In the rows, zero is written as 128.
Known rows, with every step that occurs
H G: [ 93 134 140 124 127 162 127 156 128 103 107 131 133 120 178 121 127  97
 111 142 129 122 166 133 123 124 144 131 112 168  97 116 116 188 124 140
 163 134]
M G C: [126 141 119 188 112 130 129 176 116 127  69 134 122 124 197 108 142  73
 111 163 129 101 175 157 115 142 124 146 156 160 101 151 168 165 115 145
 204 142]
L G: [113 119 134  98 133 155 113 151 140 120  90 136 136 119 175 131 122  86
  99  98 116 110 151 128 108 130 156 135 125 180  94 123 130 182 107 141
 211 136]
R G: [103 132 140 103 125 112 135 163 130 112  88 138 142 112 169 120 143  71
 108 119 120 120 164 141  99 155 135 140 184 180  93 129 128 163 120 145
 163 128]
M Y: [104 142 119 129 113 172 155 156 123 123  96 130 122  97 189 131 131  71
 115 109 122 121 183 149 150 129 141 124 155 155  96 136  95 168 129 152
 156 122]
B G M: [128 127 125 124 141 111  83 151 112 146  78 127 146 119 183 100 123  43
  87 192 112 107 146 144  90 146 150  91 106 176 112 139 114 173 135 153
 127 164]
N Y H G C: [ 92 138 154 106 119 153  52 177 127 124 105 121 186 141 204 105 137  96
 134 152 140 131 177 132 135 134 137 150 129 124  86 102 198 199 115 136
 177 103]
L G N Y: [118 115 147 137 142 174  91 161 156 120 104 127 125 129 190 123 117 101
 110 100 102 135 150 135 118 150 150 139  71 140  62 122 112 187  88 118
 177 138]
R G M: [105 123 136 120 132  91 103 149 111 135  79 140 150 128 168 105 147  52
  99 149 115 130 146 134  75 161 139 122 167 184 104 140  84 167 136 173
 128 134]
R G Q: [108 121 143 134 118  79 154 148 139 102  69 135 131 124 184 115 132  82
 104 110 124 112 186 138  83 179 130 151 183 154  85 148 136 147 107 165
 172 128]
N Y H G M: [ 87 121 149  77 141 141  29 155 114 133 108 118 181 142 195  97 137  71
 116 172 125 151 165 115 113 140 156 130 108 138  84 110 106 211 144 147
 129 126]
M Y J: [112 149 116 104 109 112 152 146 123 127 103 133 105  78 182 129 133  71
 100 107 117 124 183 145 124 132 155 137 157 142  94 158  86 164 121 157
 156 151]
N Y: [ 97 141 128  87 129 153 103 173 133 121 111 127 153  91 173 124 132  91
 131 132 114 127 163 135 143 134 152 126 136 140  90 126 111 173 109 155
 156 126]
R G C: [109 139 140 147 111 109 119 174 121 125  82 143 160 123 179 114 146  75
 117 143 128 108 163 153  87 158 117 144 190 166 104 133 182 154 105 161
 167 110]
N Y M G C: [120 154 128 187 128  99 124 176 121 160  69 128 149 133 183 102 146  70
 136 189 122 126 183 132 119 137 139 132 107 133  94 145 169 175 120 155
 182 183]
L G C: [120 130 135 140 118 150  98 163 138 135  79 142 147 126 186 122 126  96
 105 119 125  98 148 142 108 138 135 140 120 170 101 126 181 175  90 158
 215 124]
H Y M G: [110 139 129 174 140 126 155 143 122 140  93 126 123 111 182 103 140  51
 128 201 115 138 184 128 129 131 152 121 115 174  88 152 105 186 135 118
 169 196]
H Y N: [105 129 139  91 130 178 120 144 128  99 122 131 117  89 202 112 140  76
 136 149 112 132 165 153 131 149 158 118  73 173  93 131 154 189  99 111
 148 120]
B G R: [123 134 124  94 142 126  88 162 110 144  79 129 163  93 176  95 117  71
  92 161 119  80 152 151 121 133 147 108 164 180 101 132 157 176 106 142
 143 158]
R G B: [ 90 129 131 108 136 113 125 162 109 137  92 139 144 131 165 116 136  85
 105 140 129 120 141 134  95 135 121 140 136 162 107 125 106 155 131 141
 128 137]
Z Y H G: [ 96 128 157  92 121 207 106 143 115 106 128 122 152 108 197 118 134  63
 120 119 139 144 168 148  84 123 158 149 145 141  74 113 191 207 135 129
 157 111]
Y H: [ 89 123 131  64 121 174 102 144 112 102 101 124 147  84 192 113 138  47
 102 137 130 132 167 145 124 140 147 146 150 161 110 128 170 182 118 138
 159  99]
R G N: [103 120 147 165 129 141 142 155 132  98  99 133 110 113 185 115 139  69
  96 114 114 135 164 158  99 166 126 147 124 166  79 137 113 165 100 125
 127 121]
L G R: [115 121 134  96 141 149  85 152 123 147  82 140 169 102 169 108 119  98
  92 110 117  91 138 135 108 132 154 135 157 186  92 128 133 187  95 161
 193 145]
B G L: [124 137 121 108 124 136 126 155 128 103  82 128 131 117 183 101 115  58
  96 169 115  96 148 157 113 126 137 124 104 160  97 135 163 163 112 128
 146 151]
B G N: [125 124 134 171 134 161 126 157 133 103  95 121 109 112 199 109 116  62
  88 146 111 113 160 161 126 147 136 114  63 158  90 138 154 171 103 106
 124 148]
G Q: [ 99 122 130 139 111 129 155 144 133  96  82 130 122  98 190 117 124  93
 108 124 126 111 176 149 115 160 137 137 154 145 104 154 137 154  98 173
 164 118]
Z Y N G L: [118 131 149  73 115 202 127 164 131  92  93 130 110 110 187 110 143  81
 124  97 118 128 143 163  41 121 146 159  54 127  72 133 214 198 108 144
 167 137]
Z Y N: [119 129 144 103 119 212 140 140 119 109 116 132 116  82 192 121 145  66
 126 113 115 131 157 171  65 137 162 130 119 151  95 134 224 186 105 137
 150 111]
R G L: [104 134 135  96 114 117 138 155 126  95  83 142 139 128 171 105 135  66
 104 134 117 121 147 147  89 140 122 151 164 163  87 140 139 155 117 152
 151 122]
N G L: [ 97 135 131  80 116 151 120 177 133  96  80 129 120 119 169 110 130  90
 107 113 121 116 146 140 102 118 129 151  93 146  89 137 117 176 112 163
 175 144]
N Y H G L: [ 89 135 147  53 123 163  63 161 131  95 112 118 157 143 196  98 126  86
 122 152 126 142 162 125 139 119 144 160  97 119  71 111 160 201 122 126
 160 114]
N G M Y B: [ 98 143 138 101 145 144 100 172 116 166  77 131 115 148 187 120 127  80
 105 146 123 132 167 123 151 136 128 125 150 130 106 128   8 206 155 172
 159 188]
B G: [123 134 129 109 131 136 118 163 130 119  91 126 141 106 180 117 122  64
  96 163 118  99 162 147 128 135 149 106 117 170 103 131 152 174 121 129
 164 151]
Y N G: [101 125 144  74 130 161 121 171 135  99  86 129 116 111 184 119 149  92
 110  95 119 122 168 143  95 136 154 145  27 160  95 120 163 200 113 133
 186 140]
Z Y: [111 138 136 116 117 201 139 148 119 118 114 131 131  75 172 126 135  64
 126 116 124 127 153 163  79 126 153 126 171 148  94 140 161 171 108 160
 154 119]
Z Y M: [104 141 138 126 124 192 170 128 112 141 105 130 138  79 163 121 138  45
 128 141 118 139 155 149  63 120 158 121 131 150 101 142 176 176 120 175
 137 151]
Z Y B G: [128 145 147 110 148 188 114 160 126 145 111 133 122 123 184 123 111  54
 107 174 120 111 157 151 126 127 149 118 188 132 105 124 155 191 123 127
 161 177]
Z Y N G: [116 130 155  80 125 201 133 168 132 109 103 130 118  98 183 125 149  81
 125  81 118 129 162 157  53 128 160 144  75 141  75 127 205 205 110 142
 180 145]

Rows
[113 140 120 153 123 121 167 135 108 119  64 131 109 123 177  95 136  46
 103 176 113 129 159 139  98 118 137 150  93 155  94 160 142 168 136 146
 163 184]
Y M G L
[ 95 121 152 170 128 181 137 152 128  91 111 126 100 122 199 114 124 102
 100 141 123 132 164 151 124 133 134 140  53 156  83 125 112 190 107 116
 128 126]
H G N
[110 133 137  88 129 156 112 179 119 135  73 128 139 102 197 108 144 107
 108  78 122 105 179 147 119 135 144 140  81 155  74 126 137 210 123 149
 164 156]
M Y N G R
[113 111 133 111 141 132  83 140 123 146  79 137 147 131 176 113 127  70
  89 127 113 118 133 124  79 138 157 117 120 184 105 134  90 184 125 174
 173 141]
L G M
[115 109 145 154 135 186 121 144 142 106  99 131 105 119 194 123 118  90
  87  95 109 123 142 144 108 146 142 142  65 166  83 128 123 184  91 122
 175 128]
L G N
[ 98 135 116 167 146 125 161 142  90 161  73 130 115 132 172 106 142  66
 100 184 126 128 151 131 110 112 135 135  74 156 116 148 117 170 153 136
 148 199]
Y M G B
[ 90 142 139  86 139 179 109 155 129 129 124 136 102 108 188 117 120  82
 131 190 119 129 160 134 192 136 139 125 185 148 115 124  65 190 109 128
 163 152]
H Y B
[119 130 146 161 153 170 112 155 129 119  98 128  82 130 202 109 108  68
  83 189 112 117 154 155 172 147 128 128  99 137 108 131 113 187 106  92
 136 175]
Y B G N
[112 134 129 126 115 177 153 149 123 109 100 129 104  97 206 126 143  71
 115  99 118 129 187 159 136 137 149 130  79 155  94 133 149 181 127 131
 154 115]
M Y N
[ 97 143 128 129 135 160 104 143 102 164  90 137 111 130 193 115 124  61
 103 171 119 134 162 133 173 138 131 118 168 140 124 138  27 184 152 173
 122 157]
G M Y B
[111 121 153 158 149 155 110 142 150 139  96 125 134 131 179 115 122  81
 113 118  99 147 155 121 110 138 156 132  13 144  71 123 129 193  96 128
 154 173]
L G N Y M
[115 140 136 109 151 151  99 159 128 136  90 132 116 128 184 117 111  63
  93 189 118 104 162 140 168 133 139 121 158 150 123 121 111 187 120 114
 172 179]
Y B G
[ 92 143 136 118 133 156 143 136 125 136 111 127 148  81 171 107 131  59
 135 179 114 139 167 132 133 131 153 109 106 171 107 140 110 179 114 142
 131 159]
H Y M
[ 92 127 138 129 130 138  93 141 107 129  96 132 138 133 180 105 130  87
 104 175 127 126 150 127 105 129 144 114  99 172 104 124  76 190 140 169
 128 142]
H G M
[106 130 143  61 123 166 109 168 142  89  97 126 105 123 197 101 138  92
 133 135 112 127 156 146  96 131 143 142  25 152  73 129 146 202 104 119
 165 147]
H Y N G L
[106 122 147  85 141 143  76 165 127 130  96 127 129 114 197  99 146  80
 128 151 111 137 154 134  80 152 155 112  36 169  87 130  99 212 127 141
 136 155]
H Y N G M
[ 99 118 127 112 144 161 101 148 117 148  94 138 137 135 172 127 118  97
  98 124 124 106 127 128 114 113 142 134  76 163 108 116 105 175 119 136
 176 149]
L G B
[125 154 145 148 140 149  75 174 134 155 104 134 133 139 204 102 111  71
 128 226 123  96 160 149 186 147 125 111 157 144 116 122 136 187 103 114
 168 170]
H Y B G C
[ 92 120 145 100 130 189  83 157 130  99 118 114 135  95 208 108 133  63
 115 128 115 156 169 149 143 154 142 148  82 123  74 126 156 188 104 110
 130 101]
G N Y H
[105 147 125  67 123  97 100 162 135 125 118 130 129  81 170 125 134  88
 118 143 109 132 168 132 105 137 165 139 151 128  91 147  97 168  96 156
 153 159]
N Y J
[120 123 128 203 128 164 151 158 123  97  84 125  75 119 202 109 137  68
  91 150 113 128 168 157 122 150 130 148  96 157  79 157 104 175 112 106
 159 149]
M G N
[104 124 141 104 127 113  99 143 104 136  80 127 170 134 200 105 149  29
  97 124 125 148 180 135  92 164 137 135 190 161  85 131 100 180 166 154
 136 118]
R G M Y H
[116 108 137 140 124 123 135 138 151 110  70 135 130 135 190 124 116 101
  93  91 120 104 169 129  97 156 150 144 133 157  88 139 128 166  96 161
 217 137]
L G Q
[125 128 128 108 135 130  87 143 108 147  80 114 162 125 211 101 129  11
  86 160 123 127 176 148 120 147 148 103 120 152  93 131 116 187 168 129
 132 145]
B G M Y H
[118 121 151 100 133 174  90 158 115 131  91 128 125 108 184 111 151  70
 118 114 115 138 146 150  22 139 158 127  66 143  86 136 166 211 128 168
 147 149]
Z Y N G M
[118 122 146 113 143 160  74 166 136 106 104 107 146 115 212 101 124  48
 101 150 112 138 175 150 138 156 146 125  71 124  69 123 185 190 110  84
 135 133]
B G N Y H
[100 136 134 158 122 146 118 148 109 138  94 128 137 138 195 116 131  81
 109 144 128 130 173 130 130 132 141 114 103 157  88 128  50 190 157 166
 122 144]
H G M Y
[ 92 131 150 123 108 156  81 159 111 112  97 126 164 128 205 105 136  81
 113 153 146 119 173 147 126 131 131 156 124 151 103 110 210 195 119 137
 175  95]
Y H G C
[105 117 142  82 135 137  86 160 117 124  76 130 118 117 185 106 149  78
 104 121 115 126 150 135  73 144 152 128  20 166 105 131 129 202 129 163
 154 150]
Y N G M
[ 95 130 154 159 135 178 107 168 142 104 120 120 117 134 195 114 122 118
 120 134 117 143 170 137 139 138 140 135  55 131  64 118 111 192 102 112
 132 135]
H G N Y
[100 143 117 165 154 111 126 158 106 174  83 125 143 138 169 107 139  80
 125 192 121 139 160 118 129 116 143 131  65 129  95 140 102 176 148 133
 146 210]
N Y M G B
[118 146 142 103 156 152  92 163 141 139 117 130 120 123 191 110 109  68
 117 213 115 110 167 134 186 141 145 106 163 151 107 119  81 193 115  96
 164 187]
H Y B G
[114 141 129 123 118  42 123 140 109 151  84 139 130 120 177 113 144  51
  91 127 113 134 176 134  64 158 147 134 180 155  84 160  43 160 144 180
 120 170]
R G M Y J
[103 131 112 153 139 138 134 163  96 138  81 132 108 131 182 113 136  87
 101 165 131 115 149 143 127 119 127 138 100 151 106 144 105 166 144 126
 168 167]
M G B
[ 91 133 142 113 119 173 123 154 120 109 105 120 150 124 211 121 134  69
 108 113 140 138 199 134 155 124 145 145 128 144  76 110 129 201 151 119
 165 118]
M Y H G
[113 144 126 152 144 111 138 159 125 144  80 123 138 125 172 110 143  62
 126 168 110 140 184 118 123 131 156 131 111 142  84 144 133 182 136 134
 175 199]
N Y M G
